Each row comes from the steps of one path. Every step used is in the known rows, and no mark comes twice. Write the path behind each row, first mark first.
Known rows
lefi/gutin: [-0.01 -0.14 -0.15  0.12 -0.23  0.16 -0.12  0.07  0.07  0.01 -0.03 -0.43
 -0.24  0.17 -0.02 -0.05 -0.16 -0.03  0.22  0.02  0.03 -0.01  0.09  0.36]
folabod/lesa: [ 0.15  0.16 -0.01  0.06 -0.04  0.02 -0.10 -0.09 -0.04  0.10 -0.10 -0.18
  0.14  0.36  0.17  0.02 -0.12  0.10  0.07 -0.05 -0.04  0.16  0.26  0.04]
beme/lesa/makir: [-0.10 -0.38 -0.07 -0.06  0.16  0.02 -0.04  0.09 -0.02 -0.03  0.08 -0.13
  0.06  0.20  0.00  0.05 -0.03 -0.04 -0.02 -0.08  0.00  0.03  0.24  0.15]
lefi/gutin/beme/lesa/nisir: [ 0.06 -0.56 -0.21 -0.03 -0.03 -0.16 -0.09 -0.03 -0.10  0.01 -0.07  0.30
 -0.07 -0.61  0.10  0.11 -0.18  0.22  0.03 -0.06 -0.14 -0.10  0.36 -0.07]
lefi/gutin/beme/nisir/folabod/lesa: [ 0.19  0.12 -0.10 -0.14 -0.22 -0.11  0.01 -0.07  0.01 -0.08 -0.16 -0.06
  0.21 -0.57  0.19  0.02 -0.13  0.15 -0.02 -0.02 -0.03 -0.14  0.03 -0.02]
gutin/beme: [ 0.03  0.11  0.15  0.09 -0.23  0.30 -0.11  0.05 -0.01  0.01 -0.10 -0.32
 -0.21  0.18  0.18  0.07 -0.14 -0.01  0.04  0.10 -0.11  0.00 -0.18  0.24]
lesa/folabod/nisir: [-0.12  0.08  0.13  0.01  0.03 -0.19 -0.02 -0.03  0.03  0.05  0.03  0.04
  0.21  0.32 -0.09 -0.05 -0.06 -0.07  0.00  0.08  0.07  0.16 -0.30 -0.18]
nisir/makir: [ 0.02  0.28  0.11  0.01 -0.11  0.49 -0.02  0.08  0.02 -0.10  0.07 -0.30
 -0.02  0.32 -0.08 -0.04  0.03 -0.11  0.00  0.02 -0.01  0.12 -0.30  0.14]
makir/lesa: [ 0.12 -0.13 -0.05  0.16  0.12 -0.14 -0.08 -0.06 -0.01  0.15 -0.09 -0.22
 -0.36  0.38 -0.08  0.11  0.02 -0.14  0.06 -0.04 -0.07 -0.04  0.57  0.03]
makir/nisir/folabod/lesa: [ 0.06  0.58  0.02 -0.02  0.05  0.00  0.04 -0.07  0.01  0.03 -0.13 -0.04
  0.17 -0.10  0.22 -0.07  0.16  0.24 -0.07 -0.12  0.03  0.02  0.21 -0.33]
folabod/nisir/lesa/makir: [-0.10 -0.31 -0.01  0.14  0.14 -0.07  0.07  0.17 -0.06 -0.06  0.23  0.17
  0.31  0.55 -0.30 -0.02  0.17 -0.26 -0.10  0.03  0.07  0.15  0.00  0.20]
beme/gutin/lefi: [-0.07 -0.07 -0.03  0.09 -0.13 -0.01 -0.10  0.23  0.11  0.01  0.15 -0.22
 -0.25 -0.15  0.37  0.03 -0.18 -0.23  0.16 -0.07 -0.02  0.22 -0.39  0.36]
lesa/makir/nisir/folabod: [-0.21  0.34  0.11 -0.02  0.15  0.19  0.13  0.23  0.10 -0.13  0.06 -0.31
  0.04 -0.06 -0.05 -0.05  0.37  0.01 -0.13 -0.09  0.14 -0.05 -0.07 -0.15]
gutin/beme/nisir/folabod/lesa/makir: [ 0.04  0.02  0.07 -0.15  0.02 -0.02  0.12  0.09  0.02 -0.16  0.01 -0.11
  0.45 -0.27  0.06  0.08  0.08  0.00 -0.17 -0.06  0.00 -0.01 -0.14  0.03]
lefi/gutin/beme: [ 0.02 -0.06 -0.03  0.05 -0.34  0.30 -0.08  0.02  0.08 -0.03 -0.08 -0.31
 -0.31 -0.03  0.15  0.00 -0.19  0.03  0.16  0.13 -0.06 -0.07 -0.14  0.42]
beme/nisir: [ 0.08 -0.20 -0.03  0.01  0.01 -0.05 -0.26  0.13 -0.13 -0.02  0.02 -0.36
  0.14  0.07  0.03  0.06 -0.19 -0.18 -0.09 -0.01 -0.11  0.02  0.15 -0.04]
gutin/lefi: [-0.03  0.09  0.02  0.26 -0.09  0.18  0.00  0.08  0.04  0.07  0.08 -0.36
  0.01  0.03  0.29 -0.03  0.00 -0.11  0.12 -0.05  0.02  0.05 -0.29  0.21]
gutin/beme/lesa/folabod/nisir: [-0.05 -0.11  0.06 -0.17  0.00 -0.28 -0.02 -0.21 -0.03  0.04 -0.05  0.42
  0.13 -0.08  0.10 -0.02 -0.17  0.09 -0.07  0.10 -0.04  0.03 -0.25 -0.26]
folabod/lesa/nisir: [ 0.13 -0.14 -0.05  0.12  0.15 -0.25 -0.06  0.00 -0.12  0.10 -0.03  0.12
  0.31 -0.02  0.00  0.11 -0.04  0.17 -0.01 -0.14 -0.08  0.17  0.44 -0.23]
lefi/gutin/beme/lesa: [ 0.07 -0.33 -0.18 -0.11 -0.24  0.08 -0.13 -0.14 -0.02  0.00 -0.14  0.06
 -0.31 -0.30  0.26  0.01 -0.28  0.16  0.13  0.05 -0.11 -0.14  0.17  0.23]
lefi/gutin/beme/lesa/folabod: [-0.05 -0.07 -0.08 -0.16 -0.14 -0.10 -0.01 -0.16  0.07  0.08 -0.12  0.15
 -0.27 -0.34  0.12 -0.08 -0.21  0.21  0.19  0.10  0.04 -0.19 -0.09  0.09]
gutin/beme/lesa/folabod: [-0.04  0.06  0.08 -0.13 -0.06 -0.10 -0.03 -0.14 -0.01  0.12 -0.12  0.14
 -0.15 -0.18  0.12 -0.02 -0.16  0.19  0.08  0.10  0.00 -0.12 -0.10 -0.05]

Which path is each row?
[-0.04 -0.08 -0.04 -0.32 -0.13  0.05  0.12 -0.23  0.10 -0.16  0.08  0.53
  0.11 -0.31  0.00 -0.13 -0.04  0.04 -0.01  0.11  0.01  0.01 -0.56 -0.08]	lefi/gutin/beme/lesa/folabod/nisir/makir
[-0.04  0.29  0.06  0.21  0.01 -0.10  0.02  0.08 -0.04  0.19  0.00  0.05
 -0.06  0.33 -0.29 -0.12  0.04  0.01  0.15  0.10  0.17 -0.08  0.03  0.13]	nisir/lesa/folabod
[-0.08 -0.13  0.00  0.22  0.08  0.10  0.05  0.25 -0.04 -0.01  0.17 -0.08
  0.09  0.51 -0.30 -0.01  0.16 -0.19  0.00  0.01  0.09  0.03  0.15  0.39]	nisir/lesa/makir
[ 0.14  0.07  0.00  0.04  0.11  0.11  0.04 -0.08  0.03  0.01  0.02 -0.06
 -0.29  0.28 -0.17  0.05  0.13 -0.18 -0.01 -0.02 -0.06  0.00  0.22  0.02]	nisir/makir/lesa
[-0.15  0.18  0.07 -0.19  0.11  0.14  0.14  0.06  0.05 -0.14 -0.03  0.04
 -0.04 -0.47  0.16 -0.01  0.27  0.15 -0.19 -0.06  0.04 -0.15 -0.04 -0.21]	gutin/beme/lesa/makir/nisir/folabod
[-0.03  0.20  0.08  0.00  0.04  0.06  0.16  0.13  0.09 -0.06  0.00 -0.27
  0.32  0.14 -0.05  0.02  0.15  0.03 -0.02 -0.11  0.14  0.07  0.00  0.10]	nisir/folabod/lesa/makir
[ 0.13 -0.10 -0.02 -0.03  0.15 -0.06  0.06 -0.18  0.01 -0.06  0.09  0.20
 -0.04  0.35 -0.17  0.05  0.14 -0.26 -0.12 -0.01 -0.08  0.12  0.09 -0.17]	folabod/nisir/makir/lesa
[ 0.01  0.26  0.09 -0.03  0.18 -0.07  0.14 -0.10  0.11  0.09  0.02  0.05
 -0.23  0.18 -0.28 -0.04  0.19 -0.10  0.06  0.04  0.10 -0.06 -0.06 -0.09]	nisir/makir/lesa/folabod
[ 0.03  0.07  0.06  0.03 -0.02 -0.23 -0.03  0.06 -0.11  0.08  0.02  0.23
  0.08 -0.10 -0.17 -0.06 -0.03 -0.05 -0.02  0.16  0.03 -0.17 -0.12  0.03]	gutin/beme/nisir/lesa/folabod
[ 0.06 -0.29 -0.14 -0.15 -0.08  0.15  0.03 -0.05 -0.04 -0.15  0.06  0.42
  0.01 -0.61 -0.03  0.03 -0.03  0.13 -0.03 -0.03 -0.10 -0.05 -0.06 -0.05]	lefi/gutin/beme/lesa/nisir/makir
[ 0.06 -0.10 -0.04  0.24 -0.04 -0.11 -0.07  0.02 -0.16  0.06  0.08  0.27
  0.17  0.49 -0.17 -0.03 -0.01 -0.15 -0.05  0.07 -0.01  0.10  0.12  0.07]	folabod/nisir/lesa
[ 0.07 -0.41 -0.06  0.00  0.06 -0.15 -0.11 -0.01 -0.18  0.04 -0.07  0.31
  0.02 -0.46  0.10  0.17 -0.15  0.21 -0.09 -0.07 -0.17 -0.04  0.35 -0.21]	gutin/beme/lesa/nisir
[-0.08  0.57  0.10  0.05  0.01  0.20  0.02  0.13  0.02 -0.02 -0.08 -0.30
 -0.09 -0.12  0.08 -0.07  0.20  0.10 -0.07 -0.06  0.07 -0.07 -0.01 -0.25]	makir/nisir/folabod
[-0.01  0.09  0.04  0.09  0.19 -0.32  0.03 -0.09  0.06  0.22 -0.08 -0.09
 -0.32  0.27 -0.19  0.02  0.05 -0.05  0.13  0.02  0.08 -0.10  0.29 -0.10]	makir/lesa/folabod
[-0.16  0.04 -0.08 -0.23  0.01  0.10  0.15  0.03  0.12 -0.18 -0.01  0.06
 -0.13 -0.63  0.12 -0.07  0.22  0.18 -0.08 -0.05  0.09 -0.21 -0.06 -0.07]	lefi/gutin/beme/lesa/makir/nisir/folabod
[-0.10  0.28  0.17 -0.12  0.00  0.15  0.10 -0.05  0.07 -0.11  0.15  0.14
  0.29  0.25 -0.17 -0.11  0.08 -0.12 -0.07  0.08  0.07  0.20 -0.64 -0.17]	lesa/folabod/nisir/makir
[ 0.04 -0.17 -0.06 -0.08  0.11  0.08 -0.02  0.01 -0.12 -0.08  0.09  0.29
  0.17 -0.30 -0.10  0.05  0.02  0.07 -0.10 -0.11 -0.08  0.06  0.10 -0.24]	beme/lesa/nisir/makir
[-0.02 -0.10  0.01  0.02  0.23 -0.48  0.04 -0.17  0.03  0.13  0.00  0.22
 -0.03  0.32 -0.16  0.02  0.04 -0.14 -0.02  0.04  0.03  0.07  0.11 -0.29]	makir/lesa/folabod/nisir
